Each row comes from the steps of one path. Every step used is in the known rows, and no mark comes twice. Write the path behind each row, first mark first.
Known rows:
susas > pabu > revas > mebib > tupe > sutus: .03 .15 -.12 .24 -.14 -.08 .06 .19 .04 .17 .01 -.28 .01 .21 -.32 -.17
 -.25 -.30 -.54 -.03 -.17 .29 -.20 -.12 -.19 -.32 -.08 -.01 -.18 -.16
susas > virit > dere > zovog > revas: -.22 .08 .05 -.24 -.11 -.32 -.12 -.09 -.05 -.01 .16 .18 -.28 -.18 -.46
 .13 .03 -.41 .23 -.04 .18 .39 .12 -.22 .15 -.04 -.04 -.01 -.12 -.28
dere > zovog > revas > mebib: -.07 .07 -.04 .14 -.16 -.25 -.03 -.04 .04 -.02 -.15 .13 -.03 -.21 -.48
 -.09 .03 -.24 -.01 -.02 .14 .34 -.02 -.11 .09 -.08 -.13 .09 -.20 -.33
susas > virit > dere > mebib: -.33 .26 .25 -.22 .00 -.11 -.10 .04 -.14 .16 .14 .18 -.35 -.04 -.49 .18
 -.06 -.36 .19 .00 .08 .18 -.02 -.10 -.03 -.11 -.13 -.12 -.15 -.18
revas > zovog: .02 .19 .12 .04 -.12 -.08 .15 .07 -.24 -.02 -.17 .25 .07 -.21 -.33 .26
 .16 -.13 -.09 -.05 .05 .19 -.03 -.02 -.01 -.05 -.13 .06 -.18 -.35
tapud > mebib > susas: .16 -.06 .06 -.04 .02 .08 .13 -.26 -.09 .04 -.32 .04 .08 .00 -.32 .25
 .10 -.35 -.20 -.24 -.16 .17 -.23 -.19 -.09 .20 -.29 .08 -.43 -.09
zeri > tapud > mebib > dere > zovog > revas: -.19 -.12 -.10 .11 -.19 -.14 .31 -.17 -.05 .18 -.07 -.08 -.06 -.09 -.41
 .30 .16 -.43 -.20 .08 -.05 .36 -.05 -.34 -.10 .01 -.43 -.13 -.11 -.11
zeri > zasolu > mebib > dere: -.13 .14 .22 -.10 -.13 -.03 .14 .09 -.17 .20 .16 .11 -.11 -.29 -.39 .13
 -.06 -.19 .12 .26 -.07 .10 -.13 -.18 -.37 -.15 .12 -.25 -.03 -.19
tapud > zeri > zasolu > mebib > dere > zovog: -.23 .10 .37 .10 -.08 -.18 -.05 .05 -.10 .26 .22 .28 -.29 -.45 -.50 .02
 .08 -.09 .17 .27 -.21 .17 -.18 -.31 -.18 -.24 .08 -.30 -.07 -.10
mebib > dere > zovog: -.22 .15 .02 .10 -.25 -.17 .07 -.08 -.18 .24 .00 .08 -.23 -.29 -.43 .15
 -.07 -.32 -.06 .00 -.13 .28 -.03 -.26 -.11 .01 .00 -.27 .07 -.19
tupe > sutus: -.01 .16 .08 -.07 .02 .04 .03 .20 -.42 .23 -.11 .08 -.15 -.17 -.38 .25
 -.17 -.31 -.18 -.02 .03 .36 -.13 -.17 -.14 -.08 -.21 .00 -.18 -.30
virit > dere: -.14 .18 .12 .08 -.02 -.11 -.10 -.03 -.25 .06 .16 .10 .00 -.13 -.36 .29
 -.08 -.32 -.01 .03 .07 .17 -.07 -.20 .15 -.14 -.13 .05 -.11 -.08
tapud > zeri > zasolu > mebib > tupe: -.05 .07 .25 .15 .06 .01 -.03 .18 -.10 .09 .17 .20 .04 -.30 -.43 .09 .09
 -.01 .08 .25 -.19 .02 -.13 -.12 -.10 -.32 .01 -.18 -.24 .12
zeri > tapud > mebib > tupe: -.01 -.09 -.12 .30 .00 .17 .27 .01 -.18 -.01 -.08 -.12 .30 .08 -.36 .44
 .14 -.32 -.41 -.07 -.15 .12 -.15 -.12 -.05 -.02 -.39 -.06 -.27 .14
pabu > revas > mebib > susas > virit > dere: -.16 .26 .20 -.10 .01 -.23 -.01 -.04 .01 .06 -.20 -.05 -.17 .24 -.31
 -.04 -.06 -.34 .13 -.20 -.04 .34 -.11 -.33 -.06 -.16 -.11 .10 -.31 -.01
virit > dere > zovog > revas > mebib > susas > pabu: -.13 .00 .03 .10 -.15 -.38 -.17 -.28 .27 -.08 .01 .06 -.22 -.07 -.47
 -.14 -.21 -.27 -.18 -.17 .13 .28 -.13 -.19 .21 -.07 -.07 .38 -.17 -.36
zeri > zasolu > mebib: .02 .12 .17 -.01 -.04 .04 .07 .15 -.25 .02 .14 .27 .04 -.33 -.44 .17 .05
 -.14 .08 .19 -.02 .12 -.17 -.09 -.28 -.15 .05 -.12 -.23 -.21
zeri > zasolu > mebib > susas > virit: .05 .07 .28 -.32 .00 .04 .12 .09 -.17 -.03 -.12 .31 -.20 -.23 -.45 .17
 -.01 -.18 .26 -.05 -.04 .20 -.08 -.10 -.38 -.01 .08 -.07 -.35 -.24
dere > zovog > revas > mebib > tupe > sutus: -.15 .14 -.09 .10 -.12 -.16 -.07 .07 .10 .04 -.08 -.03 -.07 -.07 -.43
 -.14 -.21 -.23 -.22 -.11 .15 .29 -.10 -.11 .07 -.04 -.03 .20 -.13 -.31
revas > mebib: .00 .10 .13 .16 -.02 .02 -.02 .10 -.14 .02 -.19 .05 .11 -.04 -.41 .01
 -.01 -.18 -.16 -.05 -.01 .18 -.11 .00 -.02 -.18 -.07 .03 -.21 -.21
mebib > susas > virit: .08 -.01 .11 -.30 -.03 .00 .14 -.02 -.23 .01 -.44 .22 -.24 -.08 -.43 .26
 .01 -.32 .14 -.28 -.06 .36 .09 -.11 -.16 .06 -.17 -.03 -.36 -.14
dere > mebib: -.17 .27 .11 .10 -.05 -.01 .08 .06 -.21 .23 -.12 .25 -.17 -.21 -.53 .16
 -.02 -.25 .01 .07 -.01 .18 -.10 -.04 -.15 -.13 -.30 -.14 -.21 -.11
zasolu > mebib > tupe: .07 .14 .01 .09 -.02 .14 -.03 .09 -.04 -.08 -.01 .03 .19 .10 -.32 .27
 .01 -.17 -.09 .18 -.08 .06 -.06 -.01 -.11 -.22 .03 -.14 -.27 .11
susas > virit: .04 .03 .08 -.21 -.07 .00 .08 .12 -.30 .04 -.13 .20 -.11 -.14 -.43 .27
 .11 -.33 .11 -.03 -.03 .33 .12 -.05 -.12 -.07 -.09 -.25 -.24 -.19
mebib > susas > virit > dere: -.09 .07 .21 -.30 .03 -.10 -.03 -.09 -.15 -.02 -.19 .18 -.28 .00 -.39
 .27 -.08 -.35 .17 -.29 .01 .29 .02 -.19 .01 .03 -.11 .11 -.29 -.12
pabu > revas: -.01 .25 -.11 .19 -.10 -.14 .17 .06 -.29 .17 -.12 .03 .05 -.07 -.34 .20
 .13 -.36 .04 .10 -.11 .42 -.04 -.35 -.13 -.18 -.30 -.22 -.26 .07
zovog > revas: .07 .00 -.14 -.03 -.12 -.17 .15 -.02 -.16 .04 -.22 .11 -.01 -.23 -.38
 .17 .09 -.30 .08 .15 .15 .39 .15 -.12 .00 -.14 -.34 -.05 -.24 -.15
virit > dere > zovog: -.26 .20 .08 .17 -.07 -.23 -.20 -.11 -.17 .03 .27 .20 -.07 -.25 -.45 .21
 -.07 -.33 -.05 -.06 .07 .23 -.16 -.29 .21 -.03 -.03 .08 -.07 -.20
zasolu > zeri > tapud > mebib > tupe > sutus: -.10 -.08 .03 .17 .06 .01 .29 -.02 -.30 .13 -.18 -.09 .18 .05 -.50 .27
 -.11 -.42 -.51 -.12 .04 -.01 -.22 -.20 .18 -.05 -.28 .09 -.35 -.15

Which path is each row?
-.01 -.21 .15 -.10 .05 -.07 .37 -.19 -.29 .00 -.47 .14 -.01 .03 -.58 .28
 .11 -.43 -.18 -.26 .00 .12 -.07 -.19 .12 .06 -.34 .04 -.52 -.20 : zasolu > zeri > tapud > mebib > susas > virit
-.01 -.01 .46 -.22 .10 -.03 .00 .10 -.14 .07 -.11 .38 -.29 -.29 -.48 .10
 .14 -.09 .33 .06 -.18 .23 -.07 -.17 -.24 -.20 -.04 -.14 -.38 -.06 : tapud > zeri > zasolu > mebib > susas > virit
-.15 .17 .19 -.25 -.01 -.02 .12 -.01 -.13 .18 -.39 .29 -.43 -.08 -.54
 .16 -.06 -.30 .18 -.19 -.06 .27 .00 -.04 -.25 .03 -.27 -.05 -.35 -.14 : dere > mebib > susas > virit
-.02 .09 -.04 .20 -.29 -.22 .13 .01 .06 .23 -.03 -.22 -.12 .11 -.34 -.17
 -.07 -.33 -.34 .11 -.25 .33 -.10 -.20 -.25 -.36 -.09 -.21 -.06 -.16 : susas > pabu > revas > mebib > dere
-.15 .03 .07 -.31 -.06 -.31 -.03 -.20 .03 -.06 -.16 .23 -.38 -.12 -.44
 .15 -.06 -.38 .27 -.25 .14 .42 .10 -.24 .08 .09 -.14 .17 -.27 -.22 : mebib > susas > virit > dere > zovog > revas
-.26 .16 .15 .16 -.20 -.15 -.03 -.03 -.01 .18 -.06 -.04 -.15 -.10 -.43
 -.10 -.12 -.24 -.15 -.05 -.08 .18 -.15 -.17 -.08 -.09 .09 -.10 .02 -.26 : revas > mebib > dere > zovog
-.09 .19 .08 .13 .02 .12 -.06 .23 -.09 .12 -.11 -.15 .07 .12 -.33 -.03
 -.30 -.18 -.36 -.15 .01 .07 -.21 .02 -.05 -.16 .03 .13 -.17 -.16 : revas > mebib > tupe > sutus
.04 .06 -.03 .01 .03 .17 .05 -.01 -.13 .16 .04 -.20 .16 .10 -.27 .21
 -.08 -.38 -.46 -.14 -.10 .04 -.27 -.13 -.08 .10 -.11 .00 -.25 -.08 : tapud > mebib > tupe > sutus
-.15 .07 .53 -.24 .14 -.13 -.14 .02 -.08 .08 .11 .33 -.33 -.23 -.43 .11
 .05 -.13 .35 .07 -.12 .18 -.11 -.26 -.11 -.23 .01 -.02 -.30 -.06 : tapud > zeri > zasolu > mebib > susas > virit > dere
-.07 .03 -.02 .07 -.13 -.26 .02 -.14 .12 -.06 -.37 .16 -.13 -.17 -.48
 -.09 -.04 -.24 .01 -.21 .11 .35 -.05 -.17 .06 .03 -.17 .25 -.29 -.28 : dere > zovog > revas > mebib > susas
-.04 .06 .37 .09 .07 -.03 -.05 .15 -.21 .12 .11 .34 -.06 -.40 -.46 .11
 .17 -.06 .17 .28 -.16 .16 -.14 -.16 -.15 -.33 -.07 -.20 -.27 -.05 : tapud > zeri > zasolu > mebib
-.24 .13 .10 .05 -.07 -.36 -.18 -.24 .16 -.05 -.06 .10 -.19 -.08 -.43
 -.05 -.15 -.26 .04 -.19 .20 .27 -.12 -.25 .24 .00 -.10 .39 -.18 -.24 : virit > dere > zovog > revas > mebib > susas
-.35 .28 .14 -.16 .00 -.06 -.09 .07 -.03 .11 .19 .08 -.26 .03 -.45 .15
 -.14 -.33 .11 -.05 .05 .06 .00 -.02 .01 -.11 -.03 -.10 -.12 -.02 : susas > virit > dere > mebib > tupe
-.15 -.13 .09 .14 -.07 -.12 .37 -.19 -.28 .22 -.22 -.04 .06 -.07 -.51
 .24 .06 -.44 -.31 .03 -.02 .01 -.12 -.28 .11 -.07 -.31 -.11 -.22 -.15 : zasolu > zeri > tapud > mebib > dere
-.10 -.13 .18 -.12 .09 .03 .17 -.14 -.16 .00 -.15 .01 -.07 .13 -.40 .47
 .13 -.43 -.13 -.25 -.08 .26 -.12 -.25 -.05 .05 -.42 .13 -.36 -.04 : zeri > tapud > mebib > susas > virit > dere
-.08 .01 .25 .16 .02 -.09 .06 .14 -.34 .21 .07 .30 -.06 -.56 -.48 .09
 .12 -.12 .11 .10 -.15 .21 -.10 -.19 -.06 -.22 -.18 -.18 -.18 -.07 : tapud > zeri > zasolu
-.03 .10 .31 -.35 .07 -.03 -.13 -.07 -.02 -.10 -.11 .21 -.23 .18 -.35
 .29 -.02 -.27 .21 -.03 .00 .24 -.03 -.14 -.13 -.12 -.02 .07 -.38 -.09 : zasolu > mebib > susas > virit > dere
-.08 .02 .15 -.28 -.03 -.24 -.04 -.10 .14 -.07 -.30 .02 -.24 .10 -.37
 -.08 -.09 -.29 .19 -.16 .21 .31 .09 -.09 .08 -.12 -.16 .28 -.30 -.21 : zovog > revas > mebib > susas > virit > dere
-.09 .04 .04 -.05 -.19 -.21 .10 -.02 .05 .17 -.24 -.13 -.14 -.03 -.32
 -.13 -.08 -.28 .01 .15 .11 .26 .09 -.11 -.05 -.22 -.16 -.05 -.06 -.19 : zovog > revas > mebib > dere
-.20 .11 .29 -.11 .00 -.17 -.18 -.10 .07 -.07 -.16 .15 -.25 .04 -.46
 -.03 -.14 -.27 .03 -.39 .04 .23 -.14 -.15 .07 .02 .06 .25 -.26 -.31 : revas > mebib > susas > virit > dere > zovog
-.06 .03 -.17 .10 -.18 -.27 .05 -.08 -.10 .01 -.11 .24 -.07 -.34 -.50
 .11 .10 -.30 .05 .02 .11 .44 .05 -.21 .07 -.01 -.20 -.03 -.18 -.24 : dere > zovog > revas
.10 .09 -.07 .27 -.19 -.17 .07 .07 .01 .08 -.05 -.11 .05 .08 -.39 -.11
 .01 -.29 -.36 .05 -.19 .36 -.13 -.13 -.16 -.35 -.15 -.11 -.24 -.17 : susas > pabu > revas > mebib
-.09 .07 .18 -.37 -.03 -.23 -.16 -.19 .16 -.15 -.10 .24 -.34 .08 -.43
 .16 .00 -.30 .31 .01 .12 .36 .03 -.23 -.03 -.06 -.03 .13 -.37 -.20 : zasolu > mebib > susas > virit > dere > zovog > revas
-.10 .26 .04 .09 -.19 -.22 .23 -.07 .07 .17 -.31 .19 -.33 .00 -.45 .01
 -.06 -.20 -.17 -.12 -.15 .32 -.16 -.13 -.27 -.10 -.38 .08 -.31 -.23 : dere > mebib > susas > pabu > revas > zovog
-.28 .32 .04 .23 -.21 -.27 .08 -.03 -.01 .28 -.07 -.13 -.12 .04 -.35
 -.12 -.03 -.35 -.05 .02 -.17 .34 -.19 -.40 -.17 -.20 -.04 -.19 -.04
 -.08 : pabu > revas > mebib > dere > zovog
.15 .09 -.04 .08 -.20 -.23 .26 -.08 -.03 .01 -.34 .10 -.12 -.02 -.32 .09
 .03 -.21 -.23 -.19 -.19 .41 -.09 -.19 -.19 -.09 -.26 .12 -.33 -.22 : mebib > susas > pabu > revas > zovog
.07 .02 .25 .11 -.01 -.18 .06 .03 -.02 .14 -.01 .23 -.21 -.23 -.43 -.03
 .10 -.09 .05 .19 -.32 .32 -.19 -.30 -.28 -.38 -.16 -.13 -.38 .01 : tapud > zeri > zasolu > mebib > susas > pabu > revas
-.24 -.10 .08 .22 -.12 -.22 .30 -.26 -.21 .19 -.15 .04 .02 -.15 -.59 .19
 .06 -.44 -.33 -.04 -.05 .05 -.19 -.35 .16 .01 -.22 -.10 -.18 -.24 : zasolu > zeri > tapud > mebib > dere > zovog
-.22 -.16 -.02 .13 -.16 -.32 .34 -.30 -.11 .16 -.20 .01 -.04 -.16 -.57
 .11 .07 -.46 -.22 .06 .09 .14 -.06 -.35 .18 -.02 -.32 -.04 -.22 -.24 : zasolu > zeri > tapud > mebib > dere > zovog > revas
-.19 .30 .07 .15 -.18 -.20 .14 .05 -.06 .29 -.14 -.21 -.07 .12 -.28 -.08
 -.03 -.32 -.05 .11 -.16 .31 -.10 -.34 -.23 -.27 -.12 -.20 -.09 .02 : pabu > revas > mebib > dere
-.25 .10 .15 -.18 -.09 -.31 -.19 -.06 .09 -.04 .14 .11 -.23 -.04 -.46
 -.06 -.02 -.36 .16 -.08 .21 .32 .04 -.15 .16 -.10 .04 .08 -.14 -.35 : susas > virit > dere > zovog > revas > mebib
.00 -.19 .10 .13 .04 -.07 .37 -.26 -.27 .03 -.46 .12 .12 -.04 -.56 .30
 .06 -.39 -.30 -.21 -.01 .06 -.17 -.25 .17 .03 -.41 .14 -.48 -.13 : zasolu > zeri > tapud > mebib > susas
.07 -.01 .02 -.05 -.06 -.16 .08 -.08 .07 -.02 -.52 .04 -.08 -.01 -.38
 -.06 -.05 -.21 .04 -.11 .13 .33 .03 -.06 .01 -.11 -.29 .25 -.35 -.18 : zovog > revas > mebib > susas
.11 -.31 .03 .19 -.03 -.09 .35 -.26 -.16 .01 -.40 .07 .09 -.03 -.58 .20
 .03 -.38 -.52 -.19 -.07 .08 -.17 -.16 .12 -.04 -.39 .12 -.46 -.25 : zasolu > zeri > tapud > mebib > susas > pabu
-.19 .13 .07 -.11 -.24 -.23 .13 .01 -.01 .17 .17 .15 -.23 -.39 -.45 -.02
 -.03 -.21 .21 .28 .04 .21 -.06 -.24 -.28 -.07 .12 -.18 -.03 -.28 : zeri > zasolu > mebib > dere > zovog > revas
-.28 .36 .16 .07 -.13 -.34 .05 -.17 .13 .15 .01 .12 -.34 .06 -.41 .02
 -.13 -.26 -.11 -.10 -.03 .20 -.22 -.23 -.06 -.14 -.27 .24 -.20 -.20 : virit > dere > mebib > susas > pabu > revas > zovog
